Every row comes from one small tree of marks. The marks that hang from a mark follow it in brackets, in alphabetical order. Every link used is in the known rows. Which tree was each row made from?
(in the rows, 128 means zero)
Known rows
nulumut(nupav): 134 132 145 124 122 118 128 111 131 120 130 133 138 128 127 125 137 114 135 133 123 109
nupav(fadi fura tomesir(gokef nulumut)): 126  90 168  80 123 124  60  84 146 134 105 149 141  94 116  78 156 138 145 116 134  99
fura(nupav(fadi nulumut tomesir(gokef soli) zegupas)): 142 114 159  50 113 137  54  77 156 129  89 154 119  74 114  76 173 138 132  90 120 100
tomesir(fura gokef(nupav(fadi zegupas)) nulumut): 134 116 183  89 105 106  68  96 117 108  74 147 113 102 125  76 148 129 139  95 127 106
nupav(fadi nulumut tomesir(fura gokef soli) zegupas): 147 108 172  59 116 119  47  86 136 147  80 159 109  92 120  71 195 140 135  91 127 101
tomesir(fura gokef soli): 164 128 169 110 118 108  97 121 113 135 103 127 112 117 127 104 149 138 137 114 143 149
soli(fura(nupav(fadi tomesir(gokef) zegupas))): 118 109 193  83 115 139  81  79 164 136  84 150 123  92 104  90 136 134 112 114 119 108
nulumut(nupav(fadi fura tomesir(gokef) zegupas)): 110 111 192  77 120 118  61  70 145 132  90 154 142  94 123  82 187 131 131 121 118  74
gokef(nupav): 124 141 143 121 117 117 130 116 132 112 117 138 136 130 125 124 125 107 137 123 123 116
vivib(nupav): 129 128 128 116 126 116 121 104 124 130 122 141 131 122 122 126 130 121 131 141 110 118
vivib(nupav(fadi fura(tomesir(gokef)) nulumut zegupas)): 109 111 173  70 119 108  46  57 142 143  92 177 126  88 110  83 152 147 130 104 107  75
gokef(nupav(fura nulumut)): 108 129 159  96 111  98 109 102 149 137 115 159 147 125 127 111 132  96 147 106 118  79
soli(nupav(fadi fura(tomesir(gokef)) nulumut)): 126 110 204  86 120 108  69  76 148 143 123 158 145  97 117  95 107 130 146  92 137  85
nupav(fura tomesir(soli)): 133 116 146  92 127 114  96  92 145 153 118 140 135 123 119 108 182 121 136 120 127 111
nulumut(nupav(fadi fura(tomesir(gokef soli)) zegupas)): 135 124 191  76 114 104  62  62 133 123  95 149 123  96 114  89 176 150 130 104 124  95
nupav(fadi fura(tomesir(gokef soli)) nulumut): 139 112 171  72 117 110  62  79 146 138 111 158 127  95 107  90 143 151 142  93 132 100
tomesir(gokef nulumut(nupav) soli): 170 118 156  91 116 110  93 109 124 110 118 126 128 105 131  94 143 133 154 123 140 131
gokef(nupav(fadi fura)): 104 125 169  97 111 102 111  90 137 118 107 147 144 118 119 116 134 108 136 113 114  82
nupav(fadi fura nulumut): 107 106 150  88 119 111  98 101 146 144 121 152 136 110 124 111 134 123 134 105 116  73
soli(fura(tomesir(gokef)) nupav(fadi zegupas)): 124 117 214 101 123 117  92  84 142 134 103 144 120 106 114 102  99 143 118 109 137 115
zegupas(nupav(fadi fura nulumut)): 117 117 152  69 121 103  84  99 150 140 124 154 131 101 136 110 122 121 141 109 116  82
soli(fura(nupav(fadi zegupas) tomesir(nulumut))): 128 102 165  99 114 130  88  70 162 131 104 152 109 109  92  97 114 137 112  93 118 109
soli(nupav(fadi fura nulumut tomesir(gokef) zegupas)): 109 102 202  60 122 114  54  76 151 152  98 159 143  87 134  77 158 121 140  97 128  68

Which tree is each row?
123 126 158  93 127 111  80  80 147 133 126 152 127 111 117 116 125 139 131 111 122 107
zegupas(nupav(fadi fura(tomesir)))
 98 106 154  73 125 114  72  59 141 148  94 163 133 104 115  96 190 123 122 126  95  71
vivib(nupav(fadi fura tomesir zegupas))
123 111 211  84 119 116  80  83 153 144 106 159 123  99 115  93  95 137 126  96 134  95
soli(fura(tomesir(gokef)) nupav(fadi nulumut zegupas))
117 111 141  75 118 144  75  77 165 138 103 161 126  94 111  93 165 120 123  93 107  80
fura(nupav(fadi nulumut tomesir zegupas))
127  94 144  58 123 114  62  76 141 141  98 146 119 101 122  80 202 136 133 100 120  90
nupav(fadi fura tomesir(nulumut soli) zegupas)
163 108 177  75 105 114  59  89 124 120  78 133  98  87 119  75 160 144 131  81 129 127
tomesir(fura(nupav(fadi zegupas)) gokef nulumut soli)
135 125 147 118 118 140 102  79 150 118 124 145 127 109  93 119 119 135 120 101 118 117
fura(nupav(fadi) tomesir)
124 128 139  93 119 125 102  95 159 133 117 165 146 122 115 104 149  96 149 114 120  90
gokef(nupav(nulumut tomesir))
134 104 160  59 111 102  77  65 150 124 103 154 137 107 109  85 176 109 153 104 121  82
gokef(nupav(fadi fura tomesir(nulumut soli)))
113 113 135  82 127 129  83  71 134 131  98 156 125 102 115 101 180 130 121 132  98  89
vivib(nupav(fadi tomesir zegupas))
134 101 205  92 121 115  77  81 142 130 104 144 117 101 114  87  97 144 128 102 142 115
soli(fura(tomesir(gokef nulumut)) nupav(fadi zegupas))
109 127 164 103 119 112 102  85 153 138 110 156 152 129 116 107 162  97 142 122 121  91
gokef(nupav(fura tomesir))
141 100 182  70 117  99 106  96 132 134 109 128 108 108 130 100 121 124 128 103 130 106
tomesir(nulumut soli(fura nupav(fadi zegupas)))
145 122 169 120 120 117 101  86 140 146 116 151 138 135 113 107 175 101 138 124 124 103
nulumut(nupav(tomesir(fura)))
128 129 148  92 127 108  78  90 159 154 133 163 131 118 124 111 122 125 143 105 127 104
zegupas(nupav(fura(tomesir) nulumut))
139 112 181  64 105  93  76  88 130 105  94 141 133  94 123  83 141 128 155 103 131 102
tomesir(gokef(nupav(fadi fura)) nulumut soli)
118 102 177  92 124 108  73  70 137 138 117 147 128 110 121  94 141 130 132  87 129  88
soli(nupav(fadi fura(tomesir(nulumut)) zegupas))
128 101 137  83 118 144  73  76 154 124 101 147 122  95 111  87 167 128 126  97 114  99
fura(nupav(fadi tomesir(nulumut) zegupas))
157 128 125  63 127 119  83 102 155 145 126 151 123 107 132 104 156 120 151 117 128 119
zegupas(nupav(nulumut tomesir(soli)))
